What can hang from each mark
H: K S T
K: M
E: C S T
S: H M
Z: C
T: E H

Every row comes from one small tree of marks. The marks that hang from a mark follow it in brackets, in alphabetical order. Every link used is in the known rows. Which tree was each row made from?
Known rows
T{E{C} H{S{M}}}: |  30 | -13 |  42 | -14 |   4 | -21 |  13 |  48 |  34 |  34 | -31 |  48 |  26 | -41 | -17 |   2 | -26 |  19 | -21 |
S{H{T}}: |   1 |  -4 |  -2 | -14 |  16 |  14 |  -7 | -38 | -43 |  -3 |  -9 | -11 |  -6 |  46 |  32 |   6 |  14 |  -7 |   3 |
S{M}: |   1 |  15 |  22 | -17 |  -7 |  45 | -24 |  11 | -37 | -20 |  19 | -13 | -12 |  12 |  -3 | -17 | -19 | -35 |  11 |
E{C S{H{K}}}: |  21 |  -1 |  -6 |  -3 |  34 |   9 |  13 |   0 |  -3 | -30 |  10 | -32 |  -3 |  37 |  -1 |  31 |  -7 |  18 |  12 |
S{H{K T} M}: | -23 | -25 | -18 | -57 |  31 |  -8 |   0 | -18 |  -2 |  -7 | -22 |   8 |   3 |  33 | -21 |  -1 |  15 | -23 |  23 |
H{K S{M} T}: | -22 | -28 | -38 | -27 |  25 |  -5 |  49 |  16 |  23 | -12 |   6 | -12 |   5 |   3 | -26 | -29 |  18 |  -4 |  24 |
T{E}: |   4 |  16 |  31 |  30 | -57 |  19 | -48 |  -2 | -22 | -11 |  14 |   5 |  -6 |  -3 |  20 | -16 |   4 |  13 |   0 |
T{E{S}}: |  13 |  16 |  21 |  31 | -67 |  16 | -14 |  -4 | -23 |  -7 |  30 | -15 | -29 |   7 |  26 |  11 |  -7 |   7 |  -1 |
K{M}: |  11 |  31 |  -7 |  37 | -12 |  54 | -43 |  -2 | -44 |  -4 |  42 | -33 |   3 |  11 |  30 | -19 |  11 | -33 |  11 |
T{E{C} H{K}}: |  -1 |  -1 |  22 |  22 |   8 | -36 | -42 |  29 |  30 |   4 | -20 |  33 |  19 | -19 | -22 |   8 | -18 |  52 |   0 |
E{C S T}: |   3 |  26 | -18 |  33 |   7 |  37 |  26 |   8 | -29 | -26 |  61 |  -5 | -18 |  38 |  22 |  -4 | -27 |  23 | -21 |
E{S T{H{K}}}: | -15 |  19 |  -5 |  14 |   4 | -12 |  13 | -23 |  10 | -25 |   5 | -10 | -24 | -14 |  -7 |  15 | -22 |  18 | -19 |
S{H{K T{E}} M}: | -23 | -31 |   0 | -47 | -18 | -34 | -15 | -14 |  20 |  16 | -41 |  39 |   4 |  15 | -17 |   4 |  19 |  -8 |  20 |
Z{C}: |   5 |   7 |   7 |  24 | -18 |  63 | -36 |  40 | -54 |   0 |  19 | -40 | -14 |  31 |   9 | -14 |   6 |  -6 |   3 |
H{K S T}: | -18 | -19 | -51 |  11 |  23 |  -6 |  41 |   1 |  19 | -20 |  17 | -29 |   7 |   6 |  -1 | -25 |  33 |  23 |  15 |
T{H}: |  14 |  20 |  40 |  14 |   4 |  14 | -36 |  -9 | -30 | -14 | -10 | -17 |  -7 | -11 |   9 |   9 | -23 |   0 | -15 |
T{E{S} H}: |  22 |  16 |  47 |  24 | -53 | -11 | -15 |  -8 | -13 |  11 | -11 |  -1 | -25 | -15 |  17 |  36 | -23 |  11 | -14 |
H{S{M} T}: |  -5 | -17 | -19 | -24 |  10 |  14 |  49 |  14 |  -6 |  -1 |   9 |  -6 |   4 |  11 |   2 | -25 |   8 | -19 |  10 |
S{H{T} M}: |  -6 | -10 |   7 | -49 |  18 |  15 |   1 | -17 | -34 |   6 | -20 |   9 |  -5 |  40 |  15 |   2 |  -2 | -34 |  13 |
T{E{C}}: |  16 |  14 |  19 |  38 | -23 |  19 | -39 |  29 | -17 |  -2 |  22 |  17 |  10 |  10 |  14 | -13 | -10 |  35 |  -1 |

Which tree is each row?
|  14 |   4 | -13 |  20 |  18 |  -7 |   1 |   0 |  34 |   8 |   0 | -28 |  24 | -48 |  -3 |  -5 |  22 | -12 |   1 | : T{H{K{M} S}}
|  15 |  12 |  47 |  29 |  -8 | -14 | -41 |  27 |   0 |  16 | -12 |  35 |  12 | -10 |   3 |  10 | -27 |  39 | -19 | : T{E{C} H}
|   4 |  -9 |  16 | -32 |  27 | -18 |  23 |  12 |  39 |  -6 | -32 | -10 |  10 | -45 | -40 |  -5 |  -6 |  -7 |   1 | : T{H{K S{M}}}
|  -2 |  12 |   9 |  34 | -33 | -22 | -67 |  -4 |  16 |  23 | -13 |  14 |  19 | -40 |  -7 |  10 |  13 |  -1 |   3 | : T{E H{K{M}}}
|  -9 |   5 |  -7 |   8 |  27 | -22 |  20 | -16 |  49 | -10 | -11 |   9 |   1 | -45 |  -9 | -22 |   2 |  28 | -28 | : E{T{H{K S}}}
|   6 | -11 |   5 |  -1 |   0 | -17 | -16 |  -3 | -15 |  23 | -15 |  45 |  14 |  42 |  30 |   6 |   9 |  29 |  -4 | : S{H{T{E{C}}}}
| -29 | -24 | -23 | -10 | -46 | -25 |  15 |   8 |   9 |   4 |   4 |  10 | -23 |  19 | -21 |  13 |   7 |  -3 |  31 | : H{K T{E{S{M}}}}
|  -4 |  18 |  20 | -19 |  -5 |   8 |  20 |  -6 | -16 |   0 |  -3 |  15 | -32 |  -4 |  -3 |  11 | -42 | -22 | -23 | : E{S{M} T{H}}
| -11 | -25 | -22 | -50 |  17 | -14 |  38 | -23 |  -6 |  -6 | -12 | -16 | -18 |  41 | -14 |  29 |   4 | -25 |  29 | : E{S{H{K T} M}}
|  -2 |   7 | -11 |  -5 |   6 |   5 |  18 | -51 |   1 | -31 |   9 | -13 | -25 |  18 |  10 |   9 |   1 |  -2 |  -8 | : E{S{H{K}} T}
|   7 |   1 |  11 |  29 | -12 | -34 |  -9 |  29 |  31 |   2 |  -3 |   9 |   0 |  -9 | -18 |  39 | -20 |  46 |  -3 | : T{E{C S} H{K}}
| -34 |   1 | -60 |  30 |   9 |  12 | -18 |  -6 | -18 |  -1 |  33 | -20 |  11 |  25 |   5 | -17 |  35 | -12 |  33 | : H{K{M} T}
| -12 | -20 | -55 |  30 | -32 | -28 |  11 |   6 |  32 |  32 |  17 |   7 |  25 | -16 |  12 | -22 |  62 |   3 |  17 | : H{K{M} S T{E}}
| -22 |   7 |   0 | -27 |   7 | -13 |  22 |  -7 |  21 | -15 |  -8 |  10 | -25 |  -9 | -33 |  13 | -30 | -13 |  -6 | : E{S{M} T{H{K}}}
|  10 |   3 |  13 | -23 |  49 |  -1 |  42 |  31 |  24 |  12 |  -9 |  42 |  19 | -27 | -13 | -20 | -35 |  15 | -37 | : E{C T{H{S{M}}}}
|   6 |   7 |  -9 |   7 |  10 |  22 | -43 | -31 |  -9 |  -6 |   8 | -27 |  15 |   3 |   9 |   0 |  28 | -29 |  13 | : S{H{K{M}}}
| -19 | -14 | -71 |  25 |  18 |   0 |  26 |   3 |  15 |   6 |  31 | -28 |  24 |  -2 |  10 | -27 |  49 |  -7 |  22 | : H{K{M} S T}
|   4 |   7 |  24 | -26 |  11 |  -1 |  33 |   0 |  19 |   7 | -15 |  26 |  -2 | -39 |  -6 | -20 | -24 | -11 | -38 | : E{T{H{S{M}}}}
|   8 | -14 |  -6 | -48 |   4 |   9 |  37 | -23 | -35 |   3 |  -9 | -12 | -22 |  52 |  17 |  28 |  -6 | -42 |   7 | : E{S{H{T} M}}
|  23 |   0 |  39 | -28 |  18 |   3 |  22 |  12 |   7 |   3 | -26 |  -7 |   3 | -38 | -10 |  -1 | -22 | -24 | -14 | : T{H{S{M}}}
|  11 |  -2 |  -1 |  32 | -27 | -38 | -17 |   3 |  49 |  29 | -17 |  11 |  28 | -65 |  -4 |  -1 |  27 |   3 |  -6 | : T{E H{K{M} S}}
